Each row comes from the steps of one path. Every step used is in the known rows, and no mark comes twice. Write the path behind each row, first mark first.
Known rows:
favu > marov > buzep > salumis: [-0.46  0.74 -1.17  2.21 -1.86 -3.33 -3.68  3.23 -2.15 -1.76  0.35  0.28
 -0.67 -2.46  0.45  2.42 -2.07 -1.89  2.46  0.14 -0.95  3.77 -1.92  0.02
  2.94 -0.17 -0.32  5.31 -2.61  0.93  1.18  2.14  5.42]
buzep > salumis: [-0.26 -0.33 -0.99  2.24 -2.69 -1.42 -2.20  1.62 -2.99 -3.74  0.48  2.83
  0.88 -3.01 -2.49  0.52 -1.86 -0.78  1.86 -0.56  0.44  4.12 -0.85 -0.70
  1.26 -0.79  2.40  5.84 -1.69  1.41  1.18  0.13  2.84]
marov > buzep: [ 1.00 -0.43 -0.81  3.75 -2.17  0.19 -1.96  2.36 -1.96 -0.78  1.32  0.92
  1.75 -4.41 -0.29  0.47 -0.40 -0.14  0.83  2.36  2.01  3.37 -0.14  0.95
  0.73 -0.33 -0.26  3.09 -2.89 -0.32  2.35  1.59  2.48]
gareror > buzep: [ 0.75 -0.74 -0.67  3.51 -2.28 -3.96 -1.77  2.01 -2.12 -1.56  1.05  3.38
  1.92 -5.02 -1.57  0.02 -1.19 -0.14  0.35  0.86  2.16  0.82 -0.35  1.70
  0.07 -0.85  0.08  5.06 -0.70 -0.16  1.55  0.72  1.51]
sino > salumis > favu > buzep > marov: [-1.53  0.91 -1.63  7.14  0.89 -3.55 -3.58  2.19 -1.67 -1.32 -1.88 -0.66
 -1.94  0.52 -2.37 -0.01 -2.91  0.48  2.48  2.69 -1.72  0.97 -1.52  0.19
 -1.28  2.06 -1.22  4.98  1.22  4.50 -0.40  3.48  4.49]
gareror > favu > marov: [ 1.99 -0.28  0.76  2.40 -1.94 -4.35 -3.45  1.35 -2.00 -1.86  1.84 -0.02
 -0.09 -5.26  0.50  1.17 -1.21 -0.04  0.84 -0.90  0.45  0.68 -3.67 -1.04
  0.46 -0.66 -2.01  6.73 -2.36  1.32 -0.99 -0.74  5.59]
sino > salumis > favu: [-1.00  0.19 -0.09  3.53 -0.48 -1.31 -3.18  0.24 -1.04 -0.32 -0.39 -0.33
 -1.06 -2.63 -3.17  0.81 -0.32  1.88  2.88  1.23 -0.10  1.52 -1.31 -1.41
  1.16  1.90 -0.42  3.96 -0.85  0.96 -0.47  2.27  2.87]
sino > salumis > buzep > marov: [-0.45 -0.20 -1.65  4.83 -0.17 -2.45 -2.86  2.53 -3.47 -2.41 -1.33  2.36
 -0.79 -0.06 -2.93  0.88 -3.87  0.39 -0.46  0.21 -1.07  2.97 -1.39  0.50
  2.15 -0.73 -1.13  4.19 -0.44  3.61  1.12  2.60  4.26]
salumis > favu > marov > buzep > sino: [ 2.13  0.24  0.01  3.62 -1.01 -1.32 -3.04  2.63 -0.22 -0.30  1.68 -3.04
 -3.98 -2.98  0.51  0.13 -0.93  2.36  4.34  3.00 -0.42  1.37 -1.47 -0.50
 -2.83 -0.85 -0.85  5.09 -0.47  2.79 -1.53  3.22  4.45]
marov > buzep > favu: [ 1.04  0.23 -1.24  4.90 -2.07  0.51 -2.70  2.41 -2.39 -0.89  0.65 -0.29
  0.32 -3.54 -0.54  0.71  0.17  0.23  3.32  2.72  1.68  3.85 -0.46 -0.56
 -2.54 -0.88  0.35  4.43 -0.31 -0.19  1.60  2.59  0.95]
marov > buzep > favu > gareror: [ 0.14  0.20 -0.91  7.17 -1.50 -0.69 -2.90  4.91 -1.96 -0.87  0.11 -0.90
 -0.59 -4.77  0.69  2.15  0.36  0.37  4.74  2.74  2.88  3.18 -0.52 -0.46
 -4.85  0.75  0.00  5.77  0.40  1.05  2.87  0.98  1.30]
gareror > favu: [ 1.46 -0.57  0.11  3.27 -2.47 -2.45 -2.95  0.72 -2.44 -2.49  1.61  1.20
  1.51 -4.83 -0.83  0.71  0.18  0.58  0.46 -0.35  2.36  1.58 -1.71 -0.63
 -0.73 -0.94 -0.64  5.72 -2.27  0.22  0.18 -0.17  2.16]
gareror > buzep > marov: [ 0.91 -1.29 -0.82  2.79 -1.97 -4.71 -2.74  2.95 -3.42 -3.12  1.26  3.75
  1.01 -2.90 -0.22 -0.74 -3.81 -1.18 -1.30  0.49  0.65  1.78 -1.83  1.78
  0.33 -1.37 -0.13  6.24  0.36  2.67  1.25  0.42  2.54]
buzep > favu: [ 1.64 -0.48 -0.22  3.95 -2.22  0.19 -2.27  1.60 -2.60 -2.04  0.07  0.58
  0.06 -4.19 -1.62 -0.52 -1.19  0.30  2.90  0.97  0.93  3.24 -1.41 -1.48
 -3.23 -1.14  1.69  5.65  0.43  1.42  0.53  0.15  2.18]
salumis > buzep > marov: [ 1.87 -0.95 -1.44  4.09 -0.97 -1.66 -1.40  3.38 -2.63 -3.01  0.88  2.33
 -0.24 -1.77 -1.64  0.36 -3.90  0.47 -0.10  0.61 -0.12  3.82 -0.94  0.95
 -1.14 -2.14  1.24  5.58  0.14  3.84  2.49  1.37  3.19]
gareror > favu > salumis: [-0.33  0.94 -0.85  3.73 -2.40 -5.72 -4.14  1.18 -1.91 -2.96  1.25  0.41
  1.24 -4.42 -1.40  2.08  0.56  0.55  2.12 -1.11  0.82  1.38 -1.92 -2.41
  1.33  0.18 -0.93  6.48 -3.34 -0.76 -1.44  0.74  3.13]
marov > buzep > sino: [ 1.76 -0.45 -1.27  3.80 -2.70  1.21 -2.06  2.83 -2.68 -1.51  0.96 -0.12
 -0.31 -3.42  0.15 -1.85 -0.56  1.03  1.65  2.81  2.30  2.58  0.54  0.68
 -1.57 -2.33  0.20  3.35 -1.75  1.71 -0.51  2.32  1.84]
sino > salumis > buzep > favu: [-0.48  0.95 -1.85  6.60 -0.61 -1.57 -3.15  1.63 -2.60 -1.31 -1.60  0.33
 -1.43 -1.35 -4.35  1.84 -0.74  1.81  3.57  1.30 -0.39  2.30 -0.51 -0.94
 -0.63 -0.62 -0.30  4.18  0.97  1.23  0.69  3.49  1.44]
salumis > sino: [ 2.00 -0.71  1.47  1.52 -3.04 -0.54 -1.25 -0.17 -0.21 -0.89  1.69 -0.02
 -0.85 -4.90 -0.77 -1.44 -0.02  2.17  1.51  1.98  1.38  1.31  0.72 -1.01
 -0.32 -1.21  2.61  4.30  0.62  3.53  0.06 -0.02  4.20]
gareror > favu > salumis > sino: [ 0.05  0.98  0.68  2.38 -3.28 -6.23 -4.20 -0.60  0.16 -1.98  2.22 -1.27
 -1.26 -4.12 -0.76  0.84  2.17  2.24  2.87  0.53  0.34  0.08 -0.53 -3.12
  0.81 -0.55  0.56  6.33 -1.41  1.87 -2.36  1.41  3.98]
gareror > favu > marov > buzep: [ 0.97  0.43 -0.25  3.36 -1.60 -4.08 -4.03  2.36 -1.50 -0.92  1.98 -0.88
  0.23 -4.35  1.71  2.85  0.02 -0.64  0.93  0.77  0.59  1.19 -3.15 -0.21
  1.07 -0.50 -2.53  5.15 -3.67 -0.26  0.14  1.96  4.73]

Which path is each row?
[ 2.09 -0.14  0.45  3.00 -1.48 -1.63 -3.43  2.39 -1.77 -1.34  0.39 -0.67
 -1.68 -4.66 -0.28 -0.10 -2.66 -0.16  3.55  0.21 -1.02  2.64 -3.21 -1.92
 -1.79 -1.34  0.27  6.49  0.12  2.33 -0.83 -0.53  5.15] => buzep > favu > marov
[-1.01  1.15 -0.82  5.03 -2.61 -3.74 -1.94  1.13 -0.11 -2.15  0.37 -0.51
 -1.48 -1.17 -2.53 -0.58  0.20  0.67  4.15  2.66 -0.85  0.85  1.50  0.02
 -2.03 -0.94  3.45  5.31  1.85  4.66  0.46  2.47  3.66] => favu > buzep > salumis > sino
[-1.28  1.08 -1.69  9.18 -0.17 -3.02 -2.98  3.86 -2.12 -0.71 -1.83 -0.31
 -2.10 -2.80 -3.22  2.65 -0.55  1.96  5.04  1.42  0.94  1.63 -0.22 -1.01
 -3.20  1.25 -0.54  5.51  2.03  2.41  1.61  2.14  1.57] => sino > salumis > buzep > favu > gareror
[-0.04 -0.16 -1.05  3.38 -2.40  0.36 -3.56  1.14 -3.81 -2.20 -0.97  0.64
 -1.02 -2.82 -1.82 -3.05 -1.90  1.42  1.13  0.77  1.23  1.73 -0.47 -0.78
  1.18 -0.70 -1.25  3.10 -1.20  3.09 -2.84  0.99  3.49] => buzep > sino > salumis
[ 1.01 -0.62 -1.60  6.08 -1.25 -2.33 -1.84  3.67 -2.81 -2.94 -0.13  1.55
  0.41 -1.79 -0.63 -1.66 -3.83 -1.05  0.71  1.88 -0.12  2.67 -0.82  1.45
 -2.43 -1.00  0.67  5.50  0.25  4.58  0.89  0.82  4.82] => favu > buzep > marov
[ 0.98  0.20 -0.88  8.64 -1.11 -2.00 -1.34  4.59 -1.41 -1.50  0.02  0.05
 -1.61 -4.23 -2.23  2.79 -0.59  2.24  5.64  1.73  1.63  2.64  0.11 -0.62
 -6.27 -0.72  1.75  7.01  2.36  2.52  2.92  0.83  0.63] => salumis > buzep > favu > gareror
[ 0.79  0.77 -2.28  5.37 -2.21 -2.74 -2.10  3.17 -1.82 -2.77  0.66 -0.14
 -1.38 -2.49 -3.34  0.01 -0.88  3.02  4.04  0.78 -0.24  1.94  0.49 -1.13
 -1.21 -2.94  1.29  5.62 -1.04  2.23 -1.96  2.75  2.47] => favu > salumis > buzep > sino
[ 1.40  0.31  0.44  3.08 -0.40 -2.26 -2.98  2.46  0.62  0.64  1.53 -2.29
 -1.62 -3.65  0.43  2.82 -0.71  0.99  3.77  2.31 -0.79  1.97 -2.18 -0.07
 -0.32  0.70 -0.97  4.94 -1.44  0.93  0.97  2.83  4.92] => salumis > favu > marov > buzep
[ 2.08 -0.25 -0.61  2.92 -2.04 -0.71 -2.88  3.66 -2.02 -1.25  1.34 -1.13
 -1.79 -3.81  1.64 -1.21 -1.95  0.42  1.67  2.07  0.69  2.00 -1.51  0.05
 -0.30 -1.91 -1.28  4.20 -2.32  2.53 -1.34  1.84  5.51] => favu > marov > buzep > sino
[-0.30  1.34  0.40  1.84 -2.89 -6.25 -4.88  0.74 -0.35 -1.43  2.25 -2.11
 -2.89 -1.68  1.12  3.16  1.18  0.00  2.70  1.18 -1.03  0.90 -1.71 -1.32
  1.21 -0.60 -0.22  6.33 -1.28  2.67 -0.84  3.37  5.05] => gareror > favu > marov > buzep > salumis > sino
[ 0.50 -0.88 -0.59  6.58 -2.63 -4.32 -1.80  4.36 -2.67 -2.39  1.30  1.79
 -0.84 -5.55 -0.28 -1.27 -1.19  1.33  2.75  1.74  3.94 -0.49  0.17  1.29
 -4.40 -1.04  0.00  6.67  1.36  2.94 -0.11 -0.16  1.12] => favu > gareror > buzep > sino
[ 0.59  0.57 -0.99  7.38 -1.82 -4.30 -2.24  1.63 -1.79 -2.15  0.46  0.28
  1.64 -3.35 -1.49  0.34  0.74  0.18  2.03  1.68  1.80 -0.16 -0.62  1.13
 -3.17 -0.44 -0.51  5.51 -1.28  1.19  0.13  1.37  2.32] => gareror > favu > buzep
[-0.23  1.75 -0.64  4.02 -2.87 -3.01 -4.07  1.35  0.60 -0.28  0.87 -3.31
 -2.33 -2.87 -0.36  1.29  2.20  1.79  5.54  3.35 -0.75  1.84  0.35 -3.09
 -0.94 -0.79  1.17  4.85  0.41  1.50 -0.90  4.20  3.37] => marov > buzep > favu > salumis > sino
[-0.18 -0.73 -0.35  6.06 -1.93 -4.82 -1.43  4.16 -1.91 -1.32  1.18  2.77
  1.11 -6.58 -0.43  1.19 -1.19  0.21  1.92  1.19  3.54 -0.27 -0.60  1.83
 -1.89  0.61 -0.31  6.31  0.49  1.13  2.69 -0.84  1.19] => favu > gareror > buzep
[ 0.60  1.23 -2.19  6.01 -2.21 -5.54 -3.64  2.03 -1.82 -3.54  1.06 -0.69
 -1.38 -2.27 -2.88  1.12  0.94  3.39  3.81  0.09  0.25  0.58 -0.41 -1.50
 -2.05 -2.86 -0.43  6.96 -1.61  1.28 -2.87  3.17  1.38] => gareror > favu > salumis > buzep > sino
[-0.01  1.01 -1.42  4.44 -2.03 -2.48 -4.12  2.28 -2.04 -2.40 -0.24 -0.49
 -0.25 -3.86 -1.83  0.93 -0.60  0.67  4.89  0.17 -0.48  3.13 -1.71 -3.11
 -1.24 -0.79  1.00  6.52 -0.62  0.47 -1.22  0.78  2.80] => buzep > favu > salumis
[-0.03 -0.08  0.66  0.90 -3.36 -1.72 -2.30 -0.06 -0.90 -2.72  1.43  0.55
 -1.58 -2.51 -1.87 -0.04 -0.31  0.84  2.58  0.85  0.04  2.50  0.75 -1.48
  0.84 -1.28  3.88  5.49  0.91  3.58  0.13  1.11  3.61] => buzep > salumis > sino
[-0.84  0.71 -1.33  4.82 -0.89 -0.06 -4.13  1.66 -1.79  0.20 -0.18 -2.04
 -2.76 -1.10 -1.80  0.08  0.54  2.59  3.44  3.62  0.69  1.55 -0.24 -0.47
 -0.49  0.73 -1.98  2.85 -0.86  1.62 -1.73  5.01  2.13] => marov > buzep > sino > salumis > favu
[ 0.20  0.71 -1.96  5.18 -1.18 -3.80 -1.89  2.64 -1.06 -2.02  0.21  0.95
  0.62 -3.40 -3.51  2.27 -0.68  1.81  3.45  0.01 -0.67  2.30 -0.08 -0.61
  1.14 -0.88  1.18  5.33 -2.40  0.21  0.83  2.44  3.05] => favu > salumis > buzep
[ 1.36 -0.08 -0.18  2.88 -1.60 -1.58 -2.62  3.08 -1.48 -0.49  1.03 -0.22
  0.09 -4.92  1.36  1.23 -1.79 -0.66  1.09  1.38  0.50  2.42 -1.95  0.46
  1.68 -0.27 -1.42  4.13 -2.97  0.84  1.09  1.47  5.76] => favu > marov > buzep
[-0.74  1.00 -2.43  7.58 -1.40 -1.33 -2.76  2.14 -3.13 -1.83 -1.87 -0.17
 -1.03 -1.52 -2.71 -3.01 -1.45  1.02  2.63  2.72  0.57 -0.18  0.64  0.53
 -0.89 -0.55 -1.11  3.13  0.10  3.41 -3.08  3.04  4.04] => favu > buzep > sino > salumis
[ 0.00 -1.22 -0.57  5.44 -1.34 -6.02 -2.34  5.23 -3.22 -3.09  1.25  3.51
  0.10 -4.39  0.59  0.70 -3.90 -0.76  0.24  0.68  2.42  1.24 -1.78  1.57
 -2.36  0.26 -0.23  7.61  1.43  3.39  2.60 -0.81  2.86] => favu > gareror > buzep > marov
[ 1.57  0.18 -1.67  6.88 -2.36 -0.83 -1.08  3.07 -2.36 -2.42  0.14 -0.08
 -0.39 -3.29 -1.50 -3.57 -1.49  1.05  2.89  2.98  1.29  0.68  0.85  1.18
 -4.48 -2.25  0.79  4.78  0.28  3.89 -1.57  1.36  3.15] => favu > buzep > sino
[-2.49 -0.08 -0.40  6.28  0.57 -7.04 -4.28  3.73 -2.17 -1.34 -0.34  1.20
 -2.69 -2.01 -1.51  2.65 -2.62  0.92  2.39  0.92  0.82 -0.38 -2.25  0.52
 -1.28  3.00 -2.16  7.19  1.91  3.62  1.30  1.71  2.67] => sino > salumis > favu > gareror > buzep > marov
[ 0.94 -0.34  0.06  6.48 -1.62 -1.17 -2.14  3.93 -2.19 -1.77  0.12  0.22
 -1.02 -5.91 -0.46  1.11 -1.03  0.98  4.69  1.17  2.63  2.64 -0.88 -1.63
 -5.49  0.32  1.36  6.80  1.30  2.35  1.67 -1.18  1.72] => buzep > favu > gareror
[ 0.02  0.75 -1.99  5.32 -0.90 -7.09 -4.14  2.97 -2.46 -3.94  1.19  0.89
 -0.57 -0.88 -1.48  3.45 -1.79  0.75  1.41 -0.87 -1.27  2.27 -2.47 -1.35
  0.05 -1.91 -0.88  7.75 -1.68  1.99 -0.28  2.87  3.39] => gareror > favu > salumis > buzep > marov
[ 0.60  0.19 -1.68  6.86 -1.19 -5.11 -3.28  2.60 -3.18 -3.50  0.53  0.72
  0.65 -1.28 -0.27  0.03 -2.04 -1.09  0.49  1.23  0.49  1.04 -1.81  1.13
 -2.90 -0.94 -1.15  6.89 -0.46  3.72  0.00  1.29  3.61] => gareror > favu > buzep > marov
[-0.93 -0.14 -1.84  4.37 -2.33 -3.43 -3.67  1.34 -3.62 -1.69 -0.36  1.94
 -0.64 -2.90 -2.62 -2.02 -1.20  1.00  0.60  1.04  1.61 -0.57 -0.24  0.76
  1.04 -0.89 -2.23  3.90  0.20  1.64 -2.47  2.65  1.73] => gareror > buzep > sino > salumis
[-0.04 -0.63  0.30  6.49 -0.67 -5.54 -1.99  3.36  0.22 -0.31  1.56  0.81
 -0.76 -5.57 -1.59  2.86  0.17  2.14  4.53  1.84  2.47 -0.74 -0.32  1.07
 -5.00  1.97  0.37  7.34  1.45  1.06  2.58  0.64  0.72] => salumis > favu > gareror > buzep
[-0.16  0.98  0.20  1.06 -2.92 -3.54 -3.39  1.58  0.15 -0.78  1.41 -1.35
 -2.85 -2.20  0.65  1.80 -0.36 -0.09  2.97  1.79 -1.48  2.27 -0.96 -1.03
  2.16 -0.58  1.31  5.20 -0.45  3.56  0.09  2.72  6.21] => favu > marov > buzep > salumis > sino
[-0.24  1.41 -1.70  6.07 -1.50 -6.09 -3.55  1.86 -1.24 -2.74  1.16  0.34
  0.71 -3.05 -3.19  3.86  1.24  1.82  3.23 -0.51 -0.12  1.21 -1.06 -1.26
 -0.20 -1.02 -0.32  6.46 -2.46 -0.37 -0.31  2.99  1.90] => gareror > favu > salumis > buzep
[-0.87  0.52 -1.66  3.08 -2.31 -0.88 -2.90  2.46 -2.63 -2.29  0.30  1.54
  1.13 -2.06 -1.35  1.85 -0.43 -1.29  2.02  0.95  0.74  4.40 -0.42  0.45
  1.38 -0.19  1.34  4.35 -2.48  0.10  2.60  2.63  1.93] => marov > buzep > salumis
[-1.30  0.17  0.09  5.25 -1.03 -2.93 -2.67  3.03 -0.86 -1.94  0.65  0.42
 -2.14 -3.18 -1.94  3.41 -0.57  1.27  5.97  0.44  0.93  2.63 -0.80 -1.61
 -3.53  1.86  2.34  7.79  0.77  2.64  2.09 -0.03  1.67] => buzep > salumis > favu > gareror
[-0.92  1.37 -0.50  3.84 -3.08 -7.19 -4.13  0.94  0.28 -0.92  0.88 -0.96
 -1.89 -3.58 -1.95  0.77  1.39  1.75  4.89  1.96 -0.27 -0.65 -0.14 -2.09
 -1.68 -1.18  1.82  6.90  2.21  1.40 -2.05  2.93  2.17] => gareror > buzep > favu > salumis > sino
[-0.66  0.41 -1.92  4.08 -2.27  0.57 -3.48  2.07 -3.55 -0.91 -0.48 -0.21
 -0.77 -2.05 -0.94 -1.65 -0.67  0.96  0.80  2.46  1.55  1.88  0.21  0.10
  2.08 -0.53 -2.31  1.85 -1.89  1.50 -1.74  3.55  3.03] => marov > buzep > sino > salumis
[ 1.24  0.04 -0.33  3.96 -1.46 -5.56 -3.62  2.64 -2.06 -0.89  0.59  0.49
 -1.09 -4.88 -0.69  0.62 -1.92 -0.53  3.16  0.50 -0.39  0.12 -2.84  0.11
 -2.13 -1.10 -0.42  7.38  1.09  0.96 -0.59  0.84  3.55] => gareror > buzep > favu > marov
